Each row was made from one small tree. The marks that hang from a mark follow it in brackets, in alphabetical order. Every link used is in the known rows. Write each row's tree.
Known rows
bukaz(lekenu): [-0.13 -0.01  0.50  0.23 -0.03  0.51  0.38  2.53 -0.30  0.25  0.05 -0.08
  0.28  0.46  0.22  0.35 -0.31  0.50 -0.32  0.08 -0.84  0.11]
dokip(dunat(dazanav(molapag) guza lekenu)): [ 0.37  0.34 -1.50 -0.76  0.36 -0.41 -0.57  4.05  1.07 -0.28  1.94 -0.05
  0.94  0.24  1.66  0.53 -0.14  1.07  0.64  1.10  0.07  0.13]
zuvopus(dunat(dazanav dokip lekenu)): [ 0.99 -1.93 -0.28 -0.52 -0.23  0.21 -0.28  0.85 -0.32  0.09  0.66 -0.98
 -0.05 -0.91 -0.38  0.23  1.56  0.11  0.66  0.10 -0.03  0.81]
latig(lekenu): [-0.39  0.10  0.36 -0.03 -0.05  0.55  0.38  2.05 -0.04  0.49  0.09 -0.17
  0.56 -0.16  0.40 -1.29 -0.22  0.04 -0.41  0.07 -0.30 -0.19]
dunat(dokip lekenu): [ 0.19 -1.82  0.57 -0.64 -0.24  0.16 -0.06 -1.47 -1.15  0.20 -1.11 -1.10
 -1.27 -0.50 -0.30  1.46  0.82  0.45  0.85  0.09  0.33  0.21]
bukaz(lekenu(latig)): [-0.54  0.54  0.85  0.80 -0.25  0.62  1.32  4.70 -0.04  0.31  0.76 -0.21
  0.55  0.30  0.92 -0.20 -0.45  0.82 -0.95  0.16 -0.87 -0.17]
dunat(dazanav dokip guza lekenu(bukaz)): [ 0.13 -1.56 -0.58 -0.93 -0.02  0.28  0.19  4.54 -0.42  0.62  0.02 -0.26
  0.17 -0.44  0.78  0.55  0.09  1.48  0.70  0.18  0.04  0.60]
padu(dokip(dunat(guza))): [-1.99 -0.25 -0.66  0.16  0.44 -0.57  0.31  1.41  0.66 -0.08  2.09 -0.42
  0.44 -0.84  0.84 -0.14 -1.17 -0.09  0.46  0.65 -0.47  0.80]
dokip(dunat(guza)): [-0.55  0.25 -0.79  0.09  0.46 -0.64 -0.13  1.63  0.58 -0.34  2.67 -0.18
  0.41 -0.35  0.35  0.61 -0.93  0.31  0.32  0.97  0.40  0.33]
dunat(dazanav guza lekenu(bukaz)): [-0.08 -0.28 -0.53 -0.68  0.19  0.03  0.01  4.55  0.56  0.67  0.27  0.79
  0.56  0.36  0.86 -0.18 -0.59  1.28  0.14  0.14 -0.83  0.31]
dunat(lekenu(latig)): [-0.43  0.03  1.05  0.22 -0.20  0.14  0.74  0.68  0.09  0.23 -0.19 -0.20
 -0.66 -0.04  0.47  0.41  0.00  0.66 -0.31  0.07 -0.62 -0.48]
dokip(dunat(dazanav guza lekenu(latig))): [-0.75  0.48 -0.55  0.22  0.08 -0.52  0.34  4.05  1.14 -0.09  2.75  0.40
  0.65 -0.16  1.15  0.50 -0.52  1.33 -0.22  1.17 -0.51 -0.11]
zuvopus(dunat): [ 0.53 -0.40  0.04  0.23  0.18 -0.14 -0.05  0.57  0.38 -0.20  1.58 -0.50
  0.34 -0.54 -0.40 -0.93  0.26 -0.69 -0.06 -0.03 -0.03  0.51]
lekenu(bukaz): [-0.24 -0.06  0.44 -0.15  0.03  0.24  0.55  2.63 -0.39  0.67  0.29  0.44
  0.12  0.21  0.47 -0.38 -0.26  0.18 -0.42  0.06 -0.23  0.06]
latig(lekenu(bukaz)): [-0.58  0.10  0.86 -0.08  0.02  0.69  0.98  4.72 -0.43  1.09  0.43  0.23
  0.60  0.05  0.86 -1.70 -0.49  0.23 -0.66  0.13 -0.61 -0.17]
dazanav(molapag): [ 0.69  0.31 -0.49 -0.35  0.16  0.37 -0.12  2.10  0.07 -0.15 -0.17 -0.61
  0.56  0.25  1.24 -0.48  0.18  0.07  0.03  0.02  0.56 -0.12]
molapag(dazanav): [ 0.55 -0.03 -0.30 -0.07  0.00 -0.01  0.08  1.77 -0.89  0.03 -1.15 -0.28
 -0.02 -0.79  0.59 -0.22  0.23  0.19  0.23 -0.07  0.37 -0.04]
dunat(dazanav): [ 0.07  0.15 -0.89  0.03 -0.22  0.02 -0.12  1.58  0.56 -0.04  0.14  0.69
  0.94  0.21  0.27 -0.41  0.45  0.41 -0.17  0.07 -0.33  0.11]
dunat(dazanav guza lekenu(bukaz latig)): [-0.55  0.30 -0.15 -0.08  0.01  0.15  1.00  6.70  0.74  0.71  0.96  0.61
  0.77  0.11  1.54 -0.56 -0.75  1.61 -0.51  0.15 -0.86 -0.07]
zuvopus(dunat(lekenu)): [ 0.59 -0.93  0.67 -0.23  0.16 -0.14 -0.23 -0.75  0.19  0.10  0.73 -0.62
 -0.52 -0.41 -0.50  0.07  0.51 -0.35  0.38  0.16 -0.58  0.45]
padu(dokip(dunat)): [-1.89 -0.27  0.17  0.30  0.04 -0.31  0.48 -0.21  0.20  0.10  1.55 -0.05
  0.13 -0.64  0.51  0.16 -0.25 -0.41  0.21  0.55 -0.70  0.59]
padu(dokip): [-1.51 -0.46  0.06  0.04  0.04  0.19  0.45 -0.23  0.10  0.23 -0.52 -0.34
  0.07 -0.44  0.50 -0.77 -0.26 -0.44  0.16 -0.32 -0.81  0.55]
dokip(dunat): [-0.40  0.17  0.02  0.31  0.17 -0.52 -0.03  0.03  0.05 -0.18  2.00  0.17
  0.05 -0.17  0.08  0.84 -0.02 -0.01  0.03  0.97  0.11  0.07]
dunat(dazanav guza lekenu): [ 0.12 -0.24 -0.93 -0.55  0.14 -0.21 -0.39  1.88  0.98  0.07  0.00  0.36
  0.41  0.08  0.38  0.23 -0.23  1.04  0.47  0.03 -0.60  0.19]
dokip(dunat(dazanav)): [-0.31  0.33 -0.89  0.20 -0.17 -0.40 -0.24  1.60  0.60 -0.21  2.17  0.89
  0.91  0.01  0.22  0.46  0.36  0.37 -0.13  0.99 -0.22  0.12]

Which tree is each row?
[ 0.44  0.24 -0.76 -0.52  0.04 -0.09 -0.54  2.29  0.58 -0.18  1.19  0.24
  0.61  0.36  1.44  0.83  0.79  0.71  0.32  1.04 -0.31 -0.07] -> dokip(dunat(dazanav(molapag) lekenu))
[-2.05 -0.77  0.70 -0.12  0.07 -0.35  0.26 -1.72  0.02  0.28  0.59 -0.15
 -0.76 -0.53  0.41  0.97 -0.06 -0.19  0.64  0.72 -1.33  0.49] -> padu(dokip(dunat(lekenu)))
[ 0.01 -1.01  0.07 -0.02 -0.57  0.53  0.63  2.20 -0.51  0.24 -0.22 -0.46
 -0.20 -0.52  0.70  0.63  1.10  1.17  0.06  0.02 -0.06  0.01] -> dunat(dazanav dokip lekenu(latig))
[ 0.19 -1.61 -0.14 -0.69  0.12  0.00 -0.14  0.17 -0.56  0.07 -0.51 -1.44
 -0.90 -0.79  0.05  1.28 -0.09  0.79  1.16  0.02  0.59  0.43] -> dunat(dokip guza lekenu)
[ 0.91 -1.47 -0.92 -0.11 -0.19  0.31 -0.11  2.11 -0.21 -0.20  1.63 -0.86
  0.86 -1.15 -0.26 -0.61  1.33 -0.12  0.34  0.11  0.53  0.94] -> zuvopus(dunat(dazanav dokip))
[-0.91  0.38  0.59  0.34 -0.23 -0.06  0.98  5.00  0.37  0.73  2.40  1.06
  0.48  0.22  1.28  0.37  0.12  1.16 -0.73  1.20 -1.12 -0.21] -> dokip(dunat(dazanav lekenu(bukaz latig)))
[ 0.37 -1.02 -1.66 -0.43 -0.04  0.08 -0.23  3.15 -0.05 -0.27  0.57 -0.61
  0.92 -0.74  0.46  0.02  0.15  0.92  0.51 -0.04  0.95  0.64] -> dunat(dazanav dokip guza)
[-0.11 -1.10  0.18 -0.23 -0.02  0.17  0.74  2.26 -0.47  0.05  0.25 -1.41
 -0.64 -0.82  0.74  0.78 -0.34  1.22  0.43  0.07  0.57  0.15] -> dunat(dokip guza lekenu(latig))
[-0.40 -0.05 -1.00 -0.25  0.22 -0.62 -0.52  2.00  0.98 -0.10  2.00  0.49
  0.39 -0.04  0.40  1.06 -0.40  0.95  0.47  1.10 -0.46  0.22] -> dokip(dunat(dazanav guza lekenu))
[-1.19 -0.17 -0.64 -0.49  0.05  0.10 -0.04  2.16  0.67  0.09  0.66 -0.07
  0.67 -0.01  1.90  0.09  0.58  0.35  0.46  0.86 -1.08  0.48] -> padu(dokip(dunat(dazanav(molapag) lekenu)))
[ 1.34  0.13 -1.33 -0.29  0.17  0.38 -0.28  4.42  0.98 -0.34  1.70 -0.38
  1.75 -0.11  1.06 -1.73  0.91 -0.13 -0.13  0.02  0.23  0.48] -> zuvopus(dunat(dazanav(molapag)))
[ 0.35 -1.52 -0.33 -0.64 -0.43  0.28 -0.23  0.19 -0.66  0.14 -1.04 -0.45
 -0.29 -0.45  0.06  1.12  1.25  0.86  0.68  0.22 -0.04  0.34] -> dunat(dazanav dokip lekenu)
[ 0.32  0.71 -1.38 -0.16  0.11 -0.11 -0.35  3.68  0.70 -0.40  2.06  0.25
  1.48  0.25  1.58 -0.02  0.59  0.43 -0.10  1.11  0.33  0.02] -> dokip(dunat(dazanav(molapag)))
[ 0.64 -0.57 -0.91 -0.27  0.25 -0.30 -0.53  2.61  1.29 -0.06  1.60 -0.10
  0.70 -0.42 -0.03 -0.66 -0.05  0.34  0.38  0.11 -0.64  0.70] -> zuvopus(dunat(dazanav guza lekenu))
[-0.31 -1.29  1.39 -0.07 -0.34  0.61  1.38  3.21 -1.27  0.93 -0.15 -0.82
 -0.92 -0.45  0.90  0.66  0.36  0.97 -0.10  0.12  0.04  0.01] -> dunat(dokip lekenu(bukaz latig))
[-0.22 -0.47  0.34 -0.55  0.36 -0.06  0.23  2.98  0.08  0.75  0.08  0.00
 -0.37  0.14  0.60  0.25 -1.03  0.82  0.38  0.20 -0.54  0.16] -> dunat(guza lekenu(bukaz))
[ 0.32  0.74 -2.12 -0.29  0.36 -0.25 -0.48  5.40  1.10 -0.43  2.75  0.03
  1.90  0.03  1.86 -0.20 -0.31  0.80  0.19  1.02  0.68  0.27] -> dokip(dunat(dazanav(molapag) guza))
[-1.10  0.18  0.68  0.03  0.29 -0.35  1.09  5.05  0.37  0.66  2.78  0.02
 -0.16 -0.12  1.22  0.55 -1.29  1.16 -0.25  1.13 -0.52 -0.04] -> dokip(dunat(guza lekenu(bukaz latig)))
[ 0.18 -1.61  0.17 -0.72 -0.38  0.52  0.29  2.80 -0.92  0.84 -0.73  0.03
 -0.28 -0.15  0.43  0.79  1.01  0.98  0.35  0.21 -0.29  0.38] -> dunat(dazanav dokip lekenu(bukaz))
[ 1.31 -0.37 -0.69 -0.61  0.11  0.32 -0.42  3.04  0.80 -0.06  0.83 -0.39
  0.93 -0.05  0.99 -0.85  1.11  0.19  0.23  0.11 -0.37  0.36] -> zuvopus(dunat(dazanav(molapag) lekenu))
[-0.05  0.78 -0.40 -0.06 -0.18  0.04  0.45  4.42  0.71 -0.07  1.90  0.06
  0.74  0.19  2.04  0.42  0.55  1.12 -0.43  1.06 -0.30 -0.35] -> dokip(dunat(dazanav(molapag) lekenu(latig)))
[ 0.43 -1.62  0.22 -0.05  0.11  0.05  0.66  2.94 -0.07 -0.02  1.88 -2.07
 -0.27 -1.45  0.24 -0.11 -0.10  0.51  0.46  0.11  0.55  0.65] -> zuvopus(dunat(dokip guza lekenu(latig)))
[ 0.08 -1.88  1.00 -0.78 -0.22  0.41  0.50  1.11 -1.46  0.84 -0.90 -0.73
 -1.17 -0.30  0.22  1.15  0.56  0.65  0.62  0.19 -0.03  0.30] -> dunat(dokip lekenu(bukaz))
[-0.75 -0.32  0.39 -0.38  0.50 -0.57  0.16  2.97  0.12  0.63  2.11  0.20
 -0.37 -0.06  0.63  1.13 -1.08  0.83  0.42  1.14 -0.50  0.22] -> dokip(dunat(guza lekenu(bukaz)))
[-1.02  0.15  1.43  0.29 -0.10 -0.10  1.16  3.35 -0.21  0.72  2.16  0.31
 -0.55 -0.04  0.95  0.80 -0.35  0.75 -0.61  1.15 -0.84 -0.29] -> dokip(dunat(lekenu(bukaz latig)))
[ 0.84 -1.28 -0.32 -1.22 -0.17  0.84  0.21  4.92 -0.96  0.62 -0.78 -0.52
  0.36 -0.03  1.75  0.34  1.22  1.19  0.45  0.20  0.34  0.29] -> dunat(dazanav(molapag) dokip lekenu(bukaz))
[-0.12 -1.23  0.94 -0.02 -0.48  0.37  0.81  0.66 -0.93  0.21 -0.32 -1.21
 -1.02 -0.68  0.41  1.08  0.63  0.76  0.19  0.17  0.15 -0.09] -> dunat(dokip lekenu(latig))
[-2.40 -0.17  1.08  0.48 -0.08 -0.17  1.13  0.47  0.29  0.35  1.39 -0.39
 -0.54 -0.61  1.08  0.47 -0.24  0.13 -0.07  0.77 -1.32  0.20] -> padu(dokip(dunat(lekenu(latig))))
